Each row was made from one walk, in order. Every step used is in the known rows, and no mark comes twice. Write each row's walk.
(in the rows, 128 means zero)
Known rows:
A, W: [ 93 130 135 142 130 143 158 122 124 127 125 121 126 135 129 123 114 122
 139 129 137 128 125  92 128 159 122 127 132 167 147 134 148 128 132 139
 126 116 149 136 131 118 122 130 131 131 175 128 133 147]
G, S, N: [107 103 135 118 116  91 125 137 129 125 175 120  94 119 126 134 117 107
 112 117 121 124 110  98 115 123 119 118  97 134 126 141 100 131 160 120
 108 120 140 119 131 127 130 128 133 107 165 127 117 134]
Z, A, W, B, G: [108 144 119 107 123 134 129 124  99 116 134 131 133 123 128  99 101 140
 126 113 148 131 143  91 125 137 114 135 138 128 178 127 148 130 128 132
 150 117 120 115 119 126 126 145 107 133 130 125 132 134]
B, G, S: [111 118 132 124 116  72 115 133 119 122 137 114 114  98 124 146 109 124
 104 114 128 121 154 111 114 142 125 122 112 107 121 130 114 133 166 146
 112 111 128 134 135 135 129 123 124 129 159 123 118 125]
P, L, K: [100 125 128 106 101 121 139 130 151 137 101 112 115 126 130 154 120 112
 132 128 134 142 113 122 125 120 127 123 109 105 118 121 132 132 127 100
 117 128 142 143 127 135 120 127 121 148 105 128 128 135]
X, P, W, B, G: [116 115 123 141 145 113  99 132 105 121 134 132 157 113 133  98 123 159
 110 132 122 137 146 125 121 134 113 131 146  75 125 138 135 126 101 141
 156 123 115  77 131 135 128 140 125 128 103 125 131 132]
K, L, P, X, V: [160 162 123 144 130 143 129 124 116 119 136 141 128 124 117 152 133 141
 163 137 101 117  88 119 127 117 109 133 132  87 112 123 112 119 154 149
  85 113 115 153 127 142 112 126 154 116 109 130 131 116]
Z, A, W, B, G, S, N: [115 119 117  96 119 116 108 134  95 109 176 127 113 112 129 103  98 121
 103 104 142 126 132  84 123 127 100 125 110  79 174 137 108 134 160 116
 145 113 133  90 125 130 131 148 105 110 140 125 121 128]
V, X, P, L: [ 86 152 130 116 135 117 148 125 127 134 145 134 129 127 118 140 128 128
 116 127 135 134  76 122 130 114 121 129 122 111 139 122 175 130 130 140
  79 142 126  95 129 133 119 107 148 145 138 130 125 148]
P, D: [122 120 133 123 126 108 136 127 122 128 139 121 129 136 126 134 128 130
 130 134 137 134 139 149 123 130 137 117 122 148 122 130 132 127 130 118
 129 126 137 149 126 111 135 121 129 124 142 127 127 137]
R, P, D, K: [184 102 132 126 132 108 131 127 127 133 120 124 123 150 130 145 150 154
 127 135 154 127 134 169 133 136 159 123 137 175 124 131 107 127 132  95
 149 141 134 135 125 102 154 120 127 113 138 127 120 128]
V, X, P, W: [109 148 129 170 159 129 137 123 115 131 152 133 135 131 121 120 127 128
 117 132 119 135 100 110 131 141 124 131 149 122 144 136 177 119 113 139
  90 133 126  83 128 136 117 110 156 138 149 130 126 149]
N, S: [116 123 135 125 124 122 155 130 123 126 133 109 145 127 137 125 118 127
 123 127 125 130 117  98 128 154 126 125 114 166 126 134 145 117 151 141
 110 116 125 145 127 129 120 137 137 132 176 129 121 148]
W, A, Z: [104 124 121 121  99 143 147 121 109 127 142 147 115 137 120 112 118 115
 170 108 113 138 120  98 128 105 120 127 134 175 133 133 128 126 137 138
 143 112 139 145 119 108 138 124 113 133 252 129 135 122]
A, Z: [ 91 129 131 104 121 119 137 123 126 127 122 136 122 138 117 131 115 118
 135 115 121 129 112  91 117 126 112 128 129 194 130 134 142 127 140 142
 128 114 142 149 121 120 131 115 131 132 252 127 132 133]
W, B: [ 87 121 130 113 118 133 147 127 129 128 128 126 141 133 128  96 122 136
 122 125 124 131 129 123 116 120 116 127 119 160 137 134 136 123 120 127
 127 120 124 128 125 122 127 141 121 134 111 125 134 145]
P, L: [ 95 123 134 109  99 111 142 125 140 128 135 119 127 134 124 139 129 127
 134 133 140 131 100 124 122 123 128 125 115 111 115 127 127 135 133 123
 104 129 145 139 127 128 129 126 127 145 141 128 128 137]
N, S, G, B: [ 95 131 134 136 122 128 110 126 130 129 120 101 137 107 138  90 129 125
  83 128 126 117 127 118 125 161  99 123 104 166 131 128 111 121 132 126
 127 123 109 123 133 125 123 142 121 122 157 129 122 133]
R, P, D, K, L: [176 119 127 135 125 116 132 124 135 124 123 127 126 146 125 155 160 158
 139 140 150 113 118 178 134 130 161 129 129 108 129 127 112 137 143  98
 140 146 140 136 126 110 147 120 123 107 109 130 123 124]
D, P: [118 119 128 124 128 113 142 132 135 131 125 146 124 135 129 119 123 119
 139 116 144 120 119 120 122 127 162 129 130 199 134 132 131 129 112 150
 123 135 127 134 126 117 130 129 141 124 135 127 133 121]
Z, A, W, B: [ 94 141 116 120 126 158 163 120 107 120 137 129 136 136 130  88 113 136
 136 118 137 132 113  86 128 139 115 133 132 149 182 129 142 125 127 127
 139 117 131 123 117 121 127 148 117 133 131 128 135 142]
X, V: [101 142 134 136 127 123 163 129 118 129 136 127 120 128 116 131 122 127
 163 120 127 119 121 101 117 124 115 129 118 188 139 134 121 115 139 147
 104 109 120 138 127 125 123 124 144 140 151 123 126 137]
N, S, G, B, W, A, Z: [122 144 123 122 111 180  83 127  96 119 132 119 138 117 138  75 133 113
 126 114 114 126 173 108 137 128  90 127 135 137 133 124 105 121 140 130
 156 121 111 123 130 123 138 140  94 125 242 125 121 107]
W, A: [106 123 127 149  97 130 160 126 121 129 153 137 108 130 124 111 121 127
 168 115 126 136 129 114 129 107 138 125 130 169 140 131 128 126 130 133
 132 122 123 139 121 112 129 133 116 130 143 129 133 133]
N, S, G, B, W, A: [126 141 130 149 109 169  94 132 107 122 144 109 132 114 139  78 140 127
 123 122 123 124 176 123 138 127 106 126 127 120 136 125 104 122 132 123
 145 130  96 114 134 127 128 149  97 125 138 124 118 115]
P, L, K, D: [120 132 133 108 121 134 143 125 167 142 113 117 121 129 127 164 123  94
 130 135 125 134 146 148 137 113 125 127 111  68 121 119 138 135 130 104
 144 134 144 147 130 145 113 121 116 167  87 132 138 131]
R, P: [138 122 139 135 127  96 153 121 128 132 133 136 115 142 120 136 130 140
 136 122 145 125 123 109 124 139 144 128 137 182 131 130 130 128 142 126
 138 134 126 131 123 117 125 127 142 128 145 124 139 133]
D, P, R: [144 114 126 141 129 116 136 130 130 128 135 139 129 139 133  96 132 119
 130 127 124 128 121 132 128 128 161 127 112 187 107 125 125 130 100 141
 112 146 135 141 123 128 149 126 136 138 136 128 133 111]
L, P: [136 128 131 125 132 116 129 128 133 132 117 140 115 129 121 139 115 133
 135 130 127 138 134 104 126 146 131 126 154 169 104 126 138 125 120 156
 141 125 127 147 120 122 117 136 141 116 130 128 130 129]
A, W, B, G: [ 94 136 129 112 125 139 119 126 110 121 114 127 146 119 135 100 104 139
 111 122 140 131 157 114 126 141 104 129 131 122 144 131 146 129 120 134
 153 114 134 115 132 122 127 143 109 133 129 122 134 144]
S, G, B, W: [ 92 145 138 136 126 137  80 133 139 127 123 109 110 111 126 112 140 125
  99 126 134 117 172 122 122 128 102 130 131 147 138 119 112 131 116 123
 133 139 106 112 136 135 124 131 116 119 115 121 122 119]
L, K, D, P, R: [160 117 124 141 152 139 139 129 152 141 111 143 125 131 135 119 131  84
 132 132 112 132 166 156 140 116 161 132 109 147 107 118 134 131  95 123
 155 150 136 146 124 145 132 122 128 158  88 131 143 106]
G, B, W: [ 90 160 136 126 126 151 111 130 139 131 133 102 118 120 126 105 129 108
 130 127 124 125 175  96 122 131 124 129 130 145 136 124 110 127 119 132
 124 130 110 123 134 141 126 130 130 126 108 119 124 125]
N, S, G, B, W: [106 145 138 131 132 156  84 134 128 123 123  96 140 108 142 103 138 127
  90 130 127 115 168 116 130 154  98 126 122 132 130 123 116 122 137 130
 129 131 102 118 137 136 123 140 116 125 141 122 114 126]
D, K, L: [103 128 131 135 111 123 147 131 154 125 121 122 117 125 130 147 141 141
 139 129 128 109  97 131 123 119 133 135 118 134 137 129 132 136 139 126
 109 131 132 141 129 126 132 123 119 116 119 130 115 133]

Which walk is each row?
[ 89 132 129 122 126 166 156 121 118 122 118 123 149 137 133  84 114 132
 123 128 128 134 128 109 128 147 110 127 126 152 144 133 141 124 120 132
 140 113 140 123 131 116 131 148 119 134 137 125 139 152] -> A, W, B
[107 153 123 129 102 170  75 126 108 125 130 132 107 117 123  89 138 114
 134 111 118 126 173 117 131 101  92 129 142 150 136 121  99 130 120 123
 167 126 116 123 130 121 140 130  94 125 209 123 128 104] -> S, G, B, W, A, Z
[ 98 114 129 118 130 105 146 128 129 129 144 123 131 133 124 138 132 140
 135 133 138 133  90 113 121 123 129 126 117 103 123 124 130 133 127 148
 118 141 132 104 130 131 131 125 139 132 137 131 127 132] -> X, P, L
[153 142 127 137 122 130 117 123 132 117 129 140 124 127 121 153 130 139
 133 139 101 127  95 128 129 122 122 131 138  82 106 120 135 133 143 141
  96 122 127 159 126 142 113 127 144 104  99 133 133 121] -> K, L, P, X
[158 123 130 128 129 120 116 129 124 129 127 136 120 131 128 143 121 135
 123 133 106 142 114 114 129 129 127 127 146 152 100 125 129 123 136 135
 105 118 120 156 121 136 117 128 147 111 127 131 129 126] -> L, P, X
[116 148 128 118 156 144 142 125 153 146 124 133 124 122 120 165 125 100
 116 130 121 135 118 150 143 108 119 132 119  68 143 116 182 131 129 122
 120 146 126 103 130 150 101 104 137 167  96 134 134 140] -> V, X, P, L, K, D
[ 98 119 124 120 119 129 120 127 100 115 120 113 148 107 134  99 105 129
  94 121 126 125 162 111 122 159 102 123 116  84 135 134 120 129 154 139
 130 101 142 112 141 128 138 144 108 131 137 122 128 136] -> A, W, B, G, S
[146 121 137 111 108  99 143 119 135 129 135 131 124 150 118 139 136 137
 137 131 153 127 102 128 130 133 141 127 125 118 117 127 120 135 143 107
 121 143 143 130 125 123 133 126 135 143 142 127 139 128] -> R, P, L
[148 134 125 138 134 129 140 132 112 126 138 141 132 135 127 121 133 119
 159 117 123 120  88 125 126 109 141 131 118 187 126 134 105 113 130 141
  78 116 114 133 130 133 132 122 156 131 133 125 129 115] -> D, P, X, V
[127 140 133 136 126 123 146 129 110 127 145 119 123 131 121 135 127 130
 157 124 112 123  98 106 121 111 110 128 111 170 128 132 110 113 152 129
  74 104 112 142 128 137 122 117 149 136 149 124 127 135] -> P, X, V
[135 142 127 137 126 127 131 124 142 123 121 146 121 122 117 150 125 139
 141 137 122 122 113 113 124 136 128 132 146  96 117 122 144 132 132 161
 135 131 132 152 123 130 110 133 138 108 109 132 134 123] -> K, L, P
[177 146 121 145 129 149 119 131 122 124 113 133 121 128 124 157 144 148
 160 137 104 113  81 132 131 110 113 137 136 117 111 126 102 119 145 137
  85 114 112 150 128 139 127 123 143 111  96 130 114 113] -> D, K, L, P, X, V
[166 127 135 113 127 121 142 119 157 144 109 127 120 140 120 165 134 108
 134 135 145 133 145 152 142 121 141 130 123  78 118 119 127 136 141  96
 167 144 139 137 125 140 114 124 126 163  90 130 148 121] -> R, P, L, K, D
[164 122 125 163 152 146 125 128 149 141 109 140 134 128 136 131 129  86
 135 132 128 133 167 148 140 136 163 133 145 105 122 134 133 127  93 116
 164 138 144 129 128 142 118 127 132 153  80 131 141 109] -> L, K, D, P, W
[173 124 128 119 138 114 117 127 120 129 120 137 130 134 125 143 123 136
 128 142 131 141 150 147 127 145 142 118 155 130  97 124 130 125 116 136
 153 128 137 153 123 113 129 131 135 108 127 130 129 124] -> L, P, D
[119 117 128 119 148 125 144 127 153 143 117 128 126 122 125 163 127 110
 132 136 127 138 130 139 135 118 127 130 112  53 128 117 142 133 122 127
 158 144 134 114 133 149 112 120 130 153  93 134 136 124] -> X, P, L, K, D
[100 115 123 114 130 108 145 131 140 139 108 121 118 123 130 154 127 126
 132 132 133 143  99 112 126 124 125 126 113  87 125 119 134 132 120 126
 134 137 129 112 130 141 123 126 131 136 102 131 126 130] -> X, P, L, K
[170 127 124 133 122 132 110 131 140 124 113 130 121 132 134 160 143 151
 127 141 102 123  87 138 132 119 130 135 141 111 107 122 119 134 141 127
  98 130 124 154 125 138 127 124 134  98  91 135 114 118] -> D, K, L, P, X
[134 130 124 126 163 126 134 134 124 137 134 127 127 135 127 145 140 143
 110 128 135 133 112 160 131 123 137 127 133 168 145 127 161 123 116 125
 101 142 116  99 128 115 140  99 138 115 140 131 108 145] -> V, X, P, D, K
[148 124 132 111 126 128 139 125 153 134 141 146 140 139 127 134 134  99
 136 134 146 119 127 164 134 116 164 131 121 105 115 127 123 140 116 141
 136 150 144 135 130 132 131 121 130 154 110 131 141 111] -> K, D, P, L
[139 115 120 138 150 121 138 131 133 124 134 123 135 129 132 154 155 159
 137 141 131 119 103 163 123 124 140 127 122  89 139 125 123 134 127 138
 137 141 128 114 131 119 145 115 128  98 112 134 114 123] -> X, P, D, K, L
[164 137 135 140 133 111 149 122 105 129 140 130 120 144 117 139 137 141
 160 124 124 121 101 111 129 121 121 129 122 176 131 132 101 112 163 117
  86 113 112 133 126 132 126 116 157 133 147 123 136 127] -> R, P, X, V
[100 114 128 102 119 122 100 136  99 115 153 122 126 106 136 101 100 119
  89 119 130 127 147 110 124 135  95 122 106  84 139 140 110 132 149 118
 138 108 142  93 138 126 134 147 107 110 143 123 123 136] -> A, W, B, G, S, N
[142 104 130 117 127 119 130 135 134 133 119 113 126 136 138 140 136 140
 128 134 140 130 136 164 126 128 145 122 125 174 122 131 118 129 122 104
 131 130 136 142 128 109 150 119 118 116 132 128 111 134] -> P, D, K
[141 124 127 131 149 141 142 131 161 143 103 143 119 127 130 143 123  88
 133 119 135 126 164 145 138 124 158 132 127 155 128 126 138 129 106 131
 167 140 129 142 128 138 112 124 130 144  90 129 142 112] -> L, K, D, P
[158 121 138 135 126 101 139 120 124 128 138 124 117 150 127 137 136 141
 129 126 128 130 104 121 128 126 136 128 126 163 126 129 121 128 155 105
  99 128 123 137 123 132 127 119 149 124 142 127 137 131] -> R, P, X
[146  97 126 129 155 109 136 136 124 135 128 119 130 132 133 142 143 156
 129 136 138 131 122 152 121 130 147 124 128 160 128 130 116 127 110 138
 147 140 124 110 129 113 150 118 130 102 138 130 109 131] -> X, P, D, K
[163 123 119 137 147 149  85 134 137 133  98 145 156 112 143 107 119 103
 106 127 131 133 200 171 141 123 144 136 146  69 119 133 131 131  84 110
 188 132 127 109 132 142 120 140 109 157  38 126 144 111] -> L, K, D, P, W, B, G
[170 127 116 139 120 138  72 132 125 118  98 136 154 114 138 119 133 164
 109 145 120 125 145 152 135 134 116 139 170  33 100 131 123 134 104 122
 156 126 128 116 130 133 133 147 108 115  48 130 119 120] -> D, K, L, P, W, B, G
[135 121 126 129 119 129 132 130 143 122 126 116 129 133 132 149 149 142
 139 138 135 115 120 172 124 119 145 126 117 107 129 127 121 135 134 107
 123 134 139 147 130 115 145 118 114 108 117 131 114 127] -> P, D, K, L
[128 147 119 137 154 139 138 128 135 126 138 129 133 129 121 155 149 146
 120 134 131 118  91 170 133 115 135 131 123  97 154 123 165 131 127 126
  98 145 121 102 132 120 134 101 136 111 122 134 112 140] -> V, X, P, D, K, L
[190 110 126 118 136 121 110 135 129 135 104 128 125 132 132 149 134 146
 125 143 135 138 144 162 131 142 148 121 158 167  95 127 113 125 111 126
 156 132 133 147 123 109 145 127 126 102 115 131 112 123] -> L, P, D, K
[142 117 128 128 128 118 128 131 128 127 133 138 129 140 132 124 132 121
 129 120 124 128  94 131 129 116 154 129 122 180 123 131 122 127 122 131
  87 130 120 136 127 132 132 122 148 118 126 128 131 118] -> D, P, X
[152 147 120 141 123 137  78 125 117 112 118 144 158 108 129 113 121 155
 114 145 116 129 151 142 130 137 109 133 165   6 104 130 133 133 111 139
 153 122 131 119 126 136 116 151 118 124  63 129 136 120] -> K, L, P, W, B, G
[153 121 119 143 148 173 122 128 143 137 103 144 159 131 142  92 132  94
 119 132 122 138 167 164 142 124 148 134 141  96 126 135 131 124  84 105
 175 133 136 117 129 138 122 145 119 156  43 131 148 115] -> L, K, D, P, W, B
